What can hang from each mark
j_732: j_283
j_355: j_418 j_541 j_904 j_941
j_363: j_355
j_941: j_355
j_416: j_904
j_904: j_355 j_416
j_283: j_732
j_541: j_355
j_418: j_283 j_355

Every row comes from one small tree of marks. The marks that hang from a mark follow it in brackets, in the order of their numbers. Every link used is in the known rows. Which tree was each row made from?
Known rows
j_416{j_904{j_355}}: [ 45.8  -9.0 -17.7   9.5 -12.9  13.6  -4.4   9.6   0.5   9.4  12.1   0.2
  18.2  16.1  24.0  -7.7  19.1   8.5 -56.4]
j_416{j_904{j_355{j_418{j_283} j_541 j_941}}}: [ 33.0   0.5  -0.7  26.4 -13.3  18.5  -2.0   4.1  -3.8  -6.5  10.9  -0.9
  25.1  10.3  20.4 -28.2  16.3  19.2 -47.5]
j_418{j_283{j_732} j_355{j_541 j_904 j_941}}: [ 34.5  15.6  10.3  38.0  -2.6  13.7  -1.2  14.3 -34.0  -8.4  -8.8 -10.8
  34.2 -20.8  18.5 -55.7  18.1  11.8 -58.0]
j_355{j_418{j_283{j_732}} j_541 j_904{j_416} j_941}: [ 32.3   8.4  36.3  29.8 -23.9  -7.2  19.3   5.7 -28.1 -38.7  18.0  -8.4
  37.1 -40.9  11.3 -85.4  15.8  42.4   0.2]
j_416{j_904{j_355{j_418{j_283} j_541}}}: [ 37.9  -0.8  -1.2  20.5 -23.2  17.0  -7.1   8.2  -4.0   0.5   8.7   0.7
  21.5  18.5  18.6 -19.2  17.8  25.9 -54.2]
j_941{j_355{j_418 j_541 j_904{j_416}}}: [ 45.6  -0.8  15.0  18.1 -24.8 -17.8   7.5  18.0  -8.7   2.6  29.8  -1.4
  32.9 -41.2   6.6 -45.7   5.3  52.8 -13.2]
j_541{j_355{j_418{j_283} j_904{j_416} j_941}}: [ 51.8  17.2   7.1  11.5  -9.1 -25.0   9.4   0.8 -21.2 -11.0  20.6   4.0
  32.5 -18.9  11.4 -59.1  11.1  35.8 -30.9]
j_541{j_355{j_904}}: [ 65.7  14.1 -10.5   3.6  -8.8 -24.7  12.0   7.9 -22.1   2.9  19.0   6.0
  28.9  -3.4   5.0 -28.8   0.6  31.3 -44.2]
j_416{j_904{j_355{j_418 j_541 j_941}}}: [ 39.4  -0.4  -2.2  21.1 -12.0  12.8   2.7   4.7  -2.2 -11.1  16.7  -1.6
  24.1   6.3  18.3 -30.2  11.6  19.8 -43.4]
j_541{j_355{j_418 j_904{j_416} j_941}}: [ 60.4  16.0   4.7   4.2  -7.1 -32.8  16.4   1.7 -18.8 -17.4  29.5   2.3
  30.4 -24.7   9.2 -62.3   4.7  36.5 -24.9]
j_418{j_355}: [ 47.3   0.1 -17.5  -4.6  -1.6  -1.7  -2.3  16.1 -18.2  -6.3  10.2 -12.8
   7.8 -11.5  16.4 -17.3  18.9  13.1 -72.2]
j_355{j_418{j_283} j_541 j_904{j_416}}: [ 36.7   4.1  32.3  14.5 -42.8 -10.7  12.7  11.3 -24.4 -26.7  18.4  -2.1
  28.6 -24.1   8.0 -63.5  19.9  65.7 -14.3]
j_355{j_418{j_283} j_541 j_904{j_416} j_941}: [ 25.8   6.1  34.2  25.9 -22.6  -8.6  23.6   2.3 -24.0 -41.9  22.7  -4.0
  37.0 -41.2  10.5 -81.7  16.3  52.1  -0.9]
j_541{j_355{j_418}}: [ 60.5  15.9  -7.6  -2.9 -12.8 -25.2   1.6   5.3 -20.9  -7.1  21.6  -1.0
  15.2   4.1   1.5 -21.7   3.2  33.6 -50.4]
j_541{j_355}: [ 55.3  13.3 -21.0  -4.7  -6.3 -20.5   5.3   8.2 -21.1   0.3  16.3   0.2
  19.5   5.8   6.6 -12.7   4.3  21.0 -53.0]
j_418{j_283 j_355{j_541 j_904{j_416}}}: [ 29.7   8.9   5.4  14.6 -20.5   6.0  -2.3  18.6 -26.1  -4.5  -4.0  -4.5
  27.8 -16.1  22.8 -49.4  28.3  36.8 -61.5]
j_418{j_283 j_355{j_541}}: [ 22.0  10.3  -5.0  16.2 -12.3  15.5  -9.3  15.9 -28.3  -4.7  -8.2  -9.3
  18.5   0.5  17.3 -21.4  24.7  24.4 -77.8]
j_363{j_355{j_904{j_416}}}: [ 57.6 -21.2  -5.6  -5.6  -8.6  -1.1  26.9  21.9   3.6 -20.4  29.0  -0.8
  12.9 -23.9  16.9 -34.6  20.5  30.0 -36.9]
j_416{j_904}: [ 38.1  -2.8 -17.9   6.4 -14.5   4.0  -3.4  12.2 -11.8   3.0  10.0  -4.6
  16.7   6.6   5.8   4.4  24.9   4.8 -55.4]
j_732{j_283}: [ 31.1  -6.7 -12.4  -1.3  -3.7  -0.1  20.3  13.4 -19.8  -9.1  13.3 -13.9
  17.2  -4.5   4.4  29.1  15.0   4.7 -29.2]

Write each row's tree
[ 43.8  -5.9  -7.4  16.8  -7.2  12.0  -1.3   3.7   1.0  -3.2  18.0  -2.3
  19.5   6.6  21.2 -23.0  16.7  11.0 -48.2] -> j_416{j_904{j_355{j_418 j_941}}}
[ 41.0   2.6  19.5  27.7 -28.2  -9.1  -2.2  19.5 -13.4  10.7  17.9  -2.2
  35.4 -35.4   9.8 -45.1  11.2  45.1 -18.6] -> j_941{j_355{j_418{j_283{j_732}} j_541 j_904{j_416}}}
[ 38.9   2.5  17.8  34.2 -21.2  -4.1  -0.1  14.9 -13.8  11.3  20.2   1.7
  35.3 -27.4   2.2 -31.9   3.9  50.0 -27.5] -> j_941{j_355{j_418{j_283} j_541 j_904}}
[ 38.7   4.6  30.2  15.8 -20.0 -19.6  32.8   3.2 -20.6 -51.1  34.3  -6.7
  34.1 -49.1   6.6 -85.9   7.1  52.5   7.8] -> j_355{j_418 j_541 j_904{j_416} j_941}
[ 56.1  13.4  -9.6   2.2  -0.9 -28.1  20.3   4.1 -18.8  -9.9  23.6   3.3
  34.6 -23.0  13.7 -52.9   5.6  23.4 -27.6] -> j_541{j_355{j_904{j_416} j_941}}
[ 56.0  -2.0  24.9  23.2 -26.9  -5.0  -2.0   9.9 -25.9  -4.4  14.0  -4.9
  20.5 -13.4   5.1 -35.8  19.4  35.0 -33.7] -> j_355{j_418{j_283{j_732}} j_904}
[ 21.4   3.4 -10.4  18.2   8.0  16.3  -8.4   8.8 -23.0  -3.9  -3.3 -11.5
  17.5 -11.6  23.0 -23.0  29.2   2.0 -75.7] -> j_418{j_283 j_355{j_941}}
[ 36.8   0.7  17.8  24.9 -27.1  -9.7   0.3  17.6 -10.7   8.7  21.4   0.2
  35.3 -35.0   9.5 -43.1  11.5  52.0 -19.4] -> j_941{j_355{j_418{j_283} j_541 j_904{j_416}}}
[ 68.0  15.2   2.8  -3.6 -21.1 -34.7   8.4   7.5 -19.1  -7.0  25.6   4.3
  25.0 -12.9   7.4 -49.1   7.0  45.9 -34.2] -> j_541{j_355{j_418 j_904{j_416}}}
[ 33.0  -8.6  10.3   5.0 -20.5   6.1   8.8   7.1  -2.8 -25.4  18.6  -9.6
  20.8 -16.5  45.0 -72.1  18.7  29.9 -13.4] -> j_904{j_355{j_418{j_283{j_732}} j_541 j_941} j_416}
[ 31.7  13.9  -1.9  20.8 -14.0  16.9 -15.6  20.6 -33.6  -0.7 -15.0 -15.3
  18.6   0.2  18.4 -26.8  24.2  10.5 -75.5] -> j_418{j_283{j_732} j_355{j_541}}
[ 48.3   1.7  15.2  27.3 -19.0 -12.4   6.5  15.3 -11.0   4.6  28.3   0.2
  33.3 -33.3  -0.6 -34.6  -2.3  51.0 -21.2] -> j_941{j_355{j_418 j_541 j_904}}
[ 43.0   6.5  34.4  18.0 -44.3 -10.2   8.4  14.8 -28.5 -24.0  13.2  -6.0
  29.2 -24.6   9.0 -67.1  19.5  56.3 -12.9] -> j_355{j_418{j_283{j_732}} j_541 j_904{j_416}}
[ 41.2  -3.1  10.2  11.0 -23.3   1.1 -11.1   9.7 -24.2  -7.9   9.5 -13.3
   6.6  -0.3   7.3 -12.5  23.8  20.2 -45.4] -> j_355{j_418{j_283{j_732}}}
[ 35.7   3.4  10.5  26.6  -2.0  -5.3  37.6   3.3 -25.1 -36.6  25.3  -3.4
  39.3 -35.5   3.7 -56.8  -1.4  32.0  -7.2] -> j_355{j_541 j_904 j_941}
[ 63.3  12.1 -11.0  -5.8 -14.8 -30.1  12.4  10.7 -19.3   0.3  20.7   5.0
  28.6 -10.9  12.4 -40.3   8.3  33.0 -36.5] -> j_541{j_355{j_904{j_416}}}
[ 55.8  18.8   8.6  14.2 -10.2 -24.5   6.6   3.2 -24.0  -9.3  17.4   1.0
  32.7 -19.1  12.1 -61.5  10.4  29.2 -30.2] -> j_541{j_355{j_418{j_283{j_732}} j_904{j_416} j_941}}
[ 14.4  11.6  -4.0  24.8   1.6  17.8  -1.9  10.0 -27.8 -15.2  -5.1 -11.4
  23.7 -11.3  18.6 -33.9  22.3  14.8 -68.6] -> j_418{j_283 j_355{j_541 j_941}}
[ 15.0   7.5  19.4  27.7 -11.1   5.7  13.1  -1.1 -26.5 -41.9  16.5 -11.3
  23.4 -16.9   2.0 -42.0  10.6  34.8 -24.3] -> j_355{j_418{j_283} j_541 j_941}
[ 50.9  -7.5  19.6  11.8 -24.8   3.9  19.5  22.7  -6.4 -30.7  21.5  -2.8
  18.0 -20.5  10.7 -53.9  18.4  48.4 -32.3] -> j_363{j_355{j_418{j_283{j_732}} j_541 j_904{j_416}}}
[ 25.3   6.0  17.5  15.6 -30.9   2.6   1.7   7.6 -27.1 -26.7  11.4  -8.6
  16.1   0.1   0.0 -24.2  14.3  48.4 -37.5] -> j_355{j_418{j_283} j_541}
[ 29.4   9.0  34.3  40.0 -14.7  -0.6  22.3  -1.3 -28.1 -38.0  21.0  -3.0
  37.2 -30.0   0.1 -65.6   6.1  49.5 -12.7] -> j_355{j_418{j_283} j_541 j_904 j_941}
[ 50.5   2.4  -5.4  12.0   9.8  -4.5  12.1   9.8 -19.1 -14.4  16.5  -8.9
  23.1 -32.0  16.4 -45.8  12.4  13.8 -54.5] -> j_418{j_355{j_904 j_941}}
